What can hang from each mark:
P: D H Q
B: Y
S: P
H: L P
L: C H R Y
V: Q
D: E P V
Q: E P V
E: D

Each row was made from one small tree. The marks that hang from a mark follow it in brackets, in alphabetical order. Every link used is in the known rows. Write each row's tree.
Known rows:
P(D Q(V)): [-14.3  16.2  -2.5 -26.0   0.8   1.7  23.5   5.2  13.5  15.3   0.0  -0.3
  12.1 -11.5 -32.7  24.6 -25.6   7.7  15.8  -3.0 -18.3   1.5  14.2   9.5
   1.4]
Q(E P(D H(L(Y))) V): [-67.9   9.2 -19.6 -27.0 -12.9  25.3  34.8   9.0  14.7  -1.0  32.2  -5.0
  13.1   1.3 -29.9 -16.8 -25.9  -4.1  14.9 -26.8 -11.6 -11.2  12.0  10.4
  -3.5]
P(D(E) H Q): [-16.2  12.8 -25.9 -49.3   3.9  10.6  18.5  15.5  32.0  12.1   2.4  -8.4
   1.4 -20.6 -23.0  23.7 -24.2  -2.1  22.6 -36.2 -30.5   4.9 -12.7  15.6
   3.9]
L(C H(P(D)) R Y): [-26.0 -15.8   6.9 -30.3   4.2  27.0  19.6  20.0  23.9 -25.4  37.5 -13.9
  24.4   5.6  -1.4 -50.8 -16.9 -34.5   9.7 -31.3 -26.9 -15.8 -22.7  36.5
  14.5]
S(P(H(L) Q(V))): [-36.1  15.7 -25.9 -15.8   0.1   7.0  24.6  24.5  25.5   4.9  21.4  -0.6
  12.3 -15.6 -30.9  11.2  -8.9 -20.1  27.5 -17.5   1.0 -14.2  10.7  12.6
  -4.6]
Q(E P(D H(L)) V): [-64.4   9.0 -18.7 -17.4 -12.0   6.1  34.0  -1.0  14.6  14.9  25.2   0.3
  10.7   0.3 -31.9   5.4 -32.9  -1.9  15.2 -22.0  -9.1  -8.2  10.2   1.2
  -3.6]
V(Q(E P)): [-21.2  14.1 -10.4   4.2  24.0  11.1  23.8  26.2   3.4  -3.4 -10.3  -2.0
  12.5  -7.9 -15.8 -13.6 -16.4  36.9  -0.5  -6.8  -6.9 -21.3  14.8  -4.9
   9.0]
B(Y): [  2.6  21.1   7.4 -11.9  12.6  -3.1  11.1  26.5  13.5  -3.4  -1.0 -15.5
  16.2  -5.1 -13.5  -2.3   4.3  18.9  20.6 -14.9  -3.4 -11.4  14.1  -3.5
  -2.7]
Q(E P(H)): [-34.3  22.4 -23.1 -13.0   3.4   7.5  21.0  20.2  14.5  11.1   3.9  -5.1
   8.0  -3.8 -11.3  -3.7 -17.1  13.3  10.0 -20.5  -2.7 -20.7   9.5  -3.3
   7.0]
L(C H(P(Q(V))) R): [-25.7  -7.1  -1.6 -11.9   2.0   5.6  29.3  32.5  17.0   1.6  26.2  -5.6
  30.5  -9.8  -7.8 -24.8 -31.8 -35.8   0.8 -27.9 -19.0 -17.4   2.7  24.0
  10.6]
E(D(V(Q(P(H(L(C Y))))))): [-48.4 -16.4 -11.0 -27.7  21.1  39.7  30.0  29.4  19.7 -21.0  27.1  -8.1
   6.2 -15.0 -17.3 -42.8 -17.3  -5.1  23.7 -36.6 -14.3 -12.2   5.8  -1.9
   5.3]
D(E P V(Q)): [  7.0  15.5 -26.8 -14.4  31.2   5.5  27.3  34.9  17.3  -2.2  -0.2 -20.4
  -3.5 -47.5  -9.5 -38.0 -32.2  19.8  20.0 -29.5 -18.2  -7.8  13.9  -0.1
   0.1]
P(D(E V) H(L) Q): [-26.3  -3.3 -25.6 -49.7  -1.6  15.4  23.3   8.6  36.8   5.7  23.8 -17.2
  -0.6 -33.0 -36.2   9.6 -34.1  -6.5  34.6 -41.7 -31.2  23.1  -7.9  11.2
  -6.2]
D(P(H(L(C R)) Q(E)) V): [-43.8 -21.0 -26.0 -34.0 -13.3  33.4  36.6  21.3  37.9   9.9  29.9 -19.2
  12.8 -32.9 -10.0 -31.3 -47.3 -23.0  25.7 -49.9 -20.7  14.7   0.3  -0.4
   8.6]
H(L(C R Y) P(D Q(V))): [-46.5 -31.7   6.9 -34.9 -14.9  27.0  29.3  16.8  23.7 -18.0  43.7  -9.3
  34.5  -7.9 -22.1 -25.6 -25.8 -39.3  14.3 -28.5 -27.0  13.1  -7.9  34.4
  13.4]
Q(E(D) P(H) V): [-50.5  19.2 -27.7 -13.0  -5.3  -8.0  29.5  18.2  11.2  36.1   6.9   8.9
  11.0  -6.4 -10.3  -5.5 -28.1   2.1   7.6 -15.7  -5.9 -32.1  18.1  -6.4
   7.9]
E(D(P V(Q))): [ -4.1   3.3 -16.9 -12.7  26.1  -0.4  23.0  21.2  16.3   9.7  -1.3  -2.1
  -1.7 -29.9  -8.4 -35.5 -29.5  15.2  23.4  -9.4  -9.9 -21.9  12.5  -6.1
   4.9]
D(E P(H)): [-12.7  24.5 -38.5 -27.9  12.4  -1.7  21.7  30.7  28.1   7.3  10.1 -18.5
  -2.9 -28.4   1.7 -20.4 -22.2  -6.6  24.9 -46.1 -12.4 -18.0  -4.4   6.0
   5.8]
D(E P(Q(V))): [ -9.1  24.9 -30.8 -22.4   8.8  -4.2  33.4  36.1  15.3  15.0  -1.1 -15.3
   7.9 -41.9 -14.2  -9.6 -33.0   6.6  10.1 -34.6 -10.3  -7.7  16.1   6.3
   2.1]
E(D(P)): [-11.7  11.6 -14.4 -18.3  11.0 -12.2  16.4  16.8  17.6  15.4   5.0  -4.4
   5.4 -14.4   1.6 -22.6 -16.4   6.0  21.5 -16.4   0.1 -25.5  -0.7   1.0
  13.6]
Q(E(D(P(H(L(C))))) V): [-64.7  -8.4 -20.6 -17.0  -5.7   1.5  36.1   5.9  25.8  21.0  30.7  -8.9
  14.2 -17.5   0.1 -19.7 -47.3 -20.5  23.7 -42.5 -15.4 -24.3   8.8  -5.8
  10.5]
H(L(C R Y) P(Q(E V))): [-54.5 -28.5  -3.0 -17.5 -15.1  26.6  31.2  28.9  22.4 -14.1  42.7 -14.3
  43.1 -13.7 -10.1 -37.9 -34.4 -29.1   7.9 -31.3 -24.9   1.2   7.7  27.1
  18.7]
H(L(C R Y) P(D(E) Q)): [-36.9 -35.3  -4.0 -49.1  -7.0  32.4  24.9  25.5  34.0 -28.0  43.5 -22.1
  30.2 -20.1 -12.2 -31.3 -21.5 -28.6  14.1 -50.8 -33.6  20.8 -33.0  37.7
  20.0]
E(D(P(H Q(V)))): [-32.7  15.8 -33.0 -29.7  -3.6  -7.0  29.7  22.8  21.8  31.1   0.9   7.5
   2.8 -21.4 -12.1  -1.0 -32.4 -18.5  22.3 -23.4  -7.9 -27.4  12.6   1.2
   6.2]
S(P(D(V))): [  5.8  20.1  -6.4 -20.3  14.7   6.2  15.2  11.8  21.9   4.7   7.1  -9.0
  -1.5 -22.3 -30.6   0.1  -6.4  10.1  26.2   2.0  -7.0  -2.7   3.7   9.0
  -5.9]

Which tree is each row?
[-14.2   6.4 -10.5 -11.7   4.9  -7.4  15.7  10.4  20.3  27.2   7.1  -8.0
  10.8 -20.9  -8.0 -14.4 -31.3  22.6  20.7  -5.1 -18.8 -10.8  17.7  -6.1
   9.6]
Q(E(D(V)))
[-21.8 -13.3  -1.7 -25.5   7.8  34.0  22.1  41.2  24.9 -24.7  29.7 -15.5
  30.5  -4.5  -2.5 -48.4 -16.7 -34.2   4.2 -35.7 -21.8 -16.8 -12.1  32.9
  17.4]
L(C H(P(Q)) R Y)
[-16.8 -17.4 -10.4 -36.6   0.0   2.8  19.7  14.3  32.4  -5.7  29.7 -16.3
   9.3 -34.4 -36.1  -1.7 -33.7  -5.4  25.8 -28.2 -29.8  16.7 -12.4  19.5
   1.3]
H(L P(D(E V) Q))
[-37.2  11.6 -17.2 -15.4   5.2   7.2  18.4  16.2  16.9  -4.6  24.2  -7.9
   7.5   0.0 -19.3  -8.6  -5.2  -2.5  22.8 -28.5   6.5 -11.4  -3.1   2.9
   1.8]
Q(P(H(L)))
[ -7.2   6.3  -7.7   1.5  24.3   8.1  18.1  18.1  14.3   4.9  -1.2 -10.3
   9.0 -22.8 -17.0 -16.7 -33.3  31.0  18.9  -1.5 -25.4  -8.6  25.8  -5.4
   1.8]
D(V(Q(E)))
[-23.5 -11.6  -6.1 -23.6   5.3 -10.7  13.4   7.1  25.9 -11.0  34.6 -15.6
  14.9 -14.2 -18.0  -9.3 -21.8  -6.3  23.9 -28.5 -22.1   0.8 -23.3  24.4
  11.9]
H(L P(D(E)))
[-33.1  27.6 -33.6 -12.7   0.2   8.7  26.5  27.5  23.4  22.1   1.2   0.4
  12.3 -19.5 -23.3  16.8 -19.2  -7.5  16.6 -10.2  -9.2 -25.7  21.6   7.5
  -0.7]
S(P(H Q(E V)))
[-41.1 -12.8  -9.0 -31.6  -2.4  34.4  17.3  20.3  29.7 -18.7  44.9 -20.4
  24.2   0.3   3.3 -39.4  -7.1 -33.8  29.3 -47.9 -17.0   4.8  -9.9  22.5
  13.5]
P(H(L(C R Y)))
[-18.7  31.2 -29.0 -17.1   5.2   5.0  23.2  31.1  22.1  13.8   2.8   1.3
   7.4 -18.8 -25.8  17.0  -5.7 -16.4  21.4 -10.9  -2.0 -22.3  17.2  11.8
  -3.0]
S(P(H Q(V)))
[-23.5   6.7  -4.6 -18.7   2.2  -3.9  24.2  13.4  16.6   6.0  16.1   2.5
  14.2  -5.9 -31.9   2.7 -34.0 -19.7   9.5  -6.7 -21.2 -25.8   3.6  23.9
  -1.3]
L(H(P(D Q(V))))
[-12.0  20.7 -14.0 -32.7   4.3  -2.3  26.7  15.2  16.8  17.1   0.6  -8.6
  11.0 -27.8 -28.6  19.2 -31.3  10.2  11.3 -22.8 -26.5   6.7   7.5  14.0
   0.4]
P(D(E) Q(V))
[-29.4 -14.7 -15.0 -29.1   2.1  18.0  21.7  -0.3  28.5   1.7  29.1   1.1
   5.1  -8.5 -23.8 -18.9 -27.9 -18.1  36.4 -21.7 -26.6  13.8  -7.4  14.3
  -0.2]
P(D(V(Q)) H(L(R)))
[-15.2  22.5 -19.7 -27.1  10.0   6.2  12.8   9.3  28.0   2.8   7.7  -1.7
  -1.1  -4.7 -21.3  13.1   1.0 -10.3  28.5 -11.7  -5.2 -16.7  -9.9  13.9
   0.7]
S(P(D H))
[-22.7  17.9 -12.2  -6.6   0.6  -0.4  24.4  18.2  11.9  21.8  -0.9  -6.2
  21.4 -17.4 -21.6  11.7 -33.9  18.7   8.3  -6.6 -18.7  -9.9  29.2   1.2
   4.9]
P(Q(E V))
[-17.9   1.7 -10.6 -14.5   6.2  12.2  14.7  36.2  19.5 -18.2  37.6 -10.7
  25.3   5.5   3.9 -60.8  -8.0 -30.0  10.6 -21.0 -10.8 -29.6  -9.7  36.8
  13.0]
L(H(P) R Y)
[-55.1  -0.1 -19.8 -28.5 -15.6   9.6  28.4  -4.7  26.4  20.3  20.1  -0.2
  15.0  -8.2 -35.4  24.5 -44.0  -9.6  24.8 -20.6 -27.6  -0.6   9.9   7.4
  -1.9]
P(D H(L) Q(E V))
[-65.5  -0.6  -7.3 -21.2  -9.3  17.7  37.0  -1.1  16.5   7.1  28.6  -8.6
  14.6  -3.0 -25.9   4.7 -35.2  -6.8  11.3 -33.7 -15.7  -3.4   6.9  -2.0
   1.2]
Q(E P(D H(L(C))) V)
[-28.8 -17.4 -20.1 -19.5  -5.4   0.5  24.0  26.8  27.7  23.0  22.7   2.4
  20.1 -18.6  -7.7 -37.5 -43.0 -18.1   5.8 -17.1 -24.1 -20.8  -5.2  17.7
  13.3]
L(H(P(Q(E(D(V))))) R)
[-33.6 -32.7   3.0 -28.2  -2.4  29.9  17.9  32.4  27.4 -31.6  41.4 -18.4
  36.4  -7.9  -7.2 -39.7 -10.8 -33.2  16.7 -34.0 -18.4   8.1 -16.5  32.9
  22.0]
H(L(C R Y) P(Q))
[-14.4   7.4  -5.6  -6.4   2.9 -12.0  18.2  24.6  14.7   6.6   8.2  -2.1
  20.6 -13.7 -23.0   5.8 -22.1  -9.5  14.5  -3.0 -12.5 -16.7  16.5  16.1
   8.0]
H(P(Q(V)))
[-41.4 -16.8  -2.0 -19.0 -10.0  13.9  36.1  13.6  21.7  10.0  24.3  -1.6
  29.5  -7.7 -15.3 -12.9 -49.9 -29.4  -3.6 -25.9 -34.1 -12.3  -4.9  24.4
  10.8]
L(C H(P(D Q(E V))) R)
[-44.6   0.4 -23.5  -5.7  13.2  22.1  28.5  17.4  17.0  -2.1  17.2  -4.5
   4.2 -16.1 -27.3 -21.8 -30.1  13.8  19.4 -21.4 -12.0 -10.4  15.9  -8.5
  -3.6]
D(V(Q(E P(H(L)))))
[ -6.5   2.8  -0.7 -16.4  13.1  -3.7  15.2  10.3  21.8  -1.8  27.2  -9.8
   3.1  -9.6 -25.2 -21.2 -30.9 -11.0  21.1  -7.0 -20.8 -18.4  -1.2  17.9
  -5.2]
L(H(P(D(V))))
[-20.3 -29.4   1.6 -37.9   5.1  14.2  22.8  14.6  34.7 -13.8  32.3 -25.6
  13.0 -37.8 -31.9  -2.3 -38.2  -9.6  22.9 -40.1 -35.4  21.2 -12.8  15.8
   5.0]
H(L(C) P(D(E V) Q))
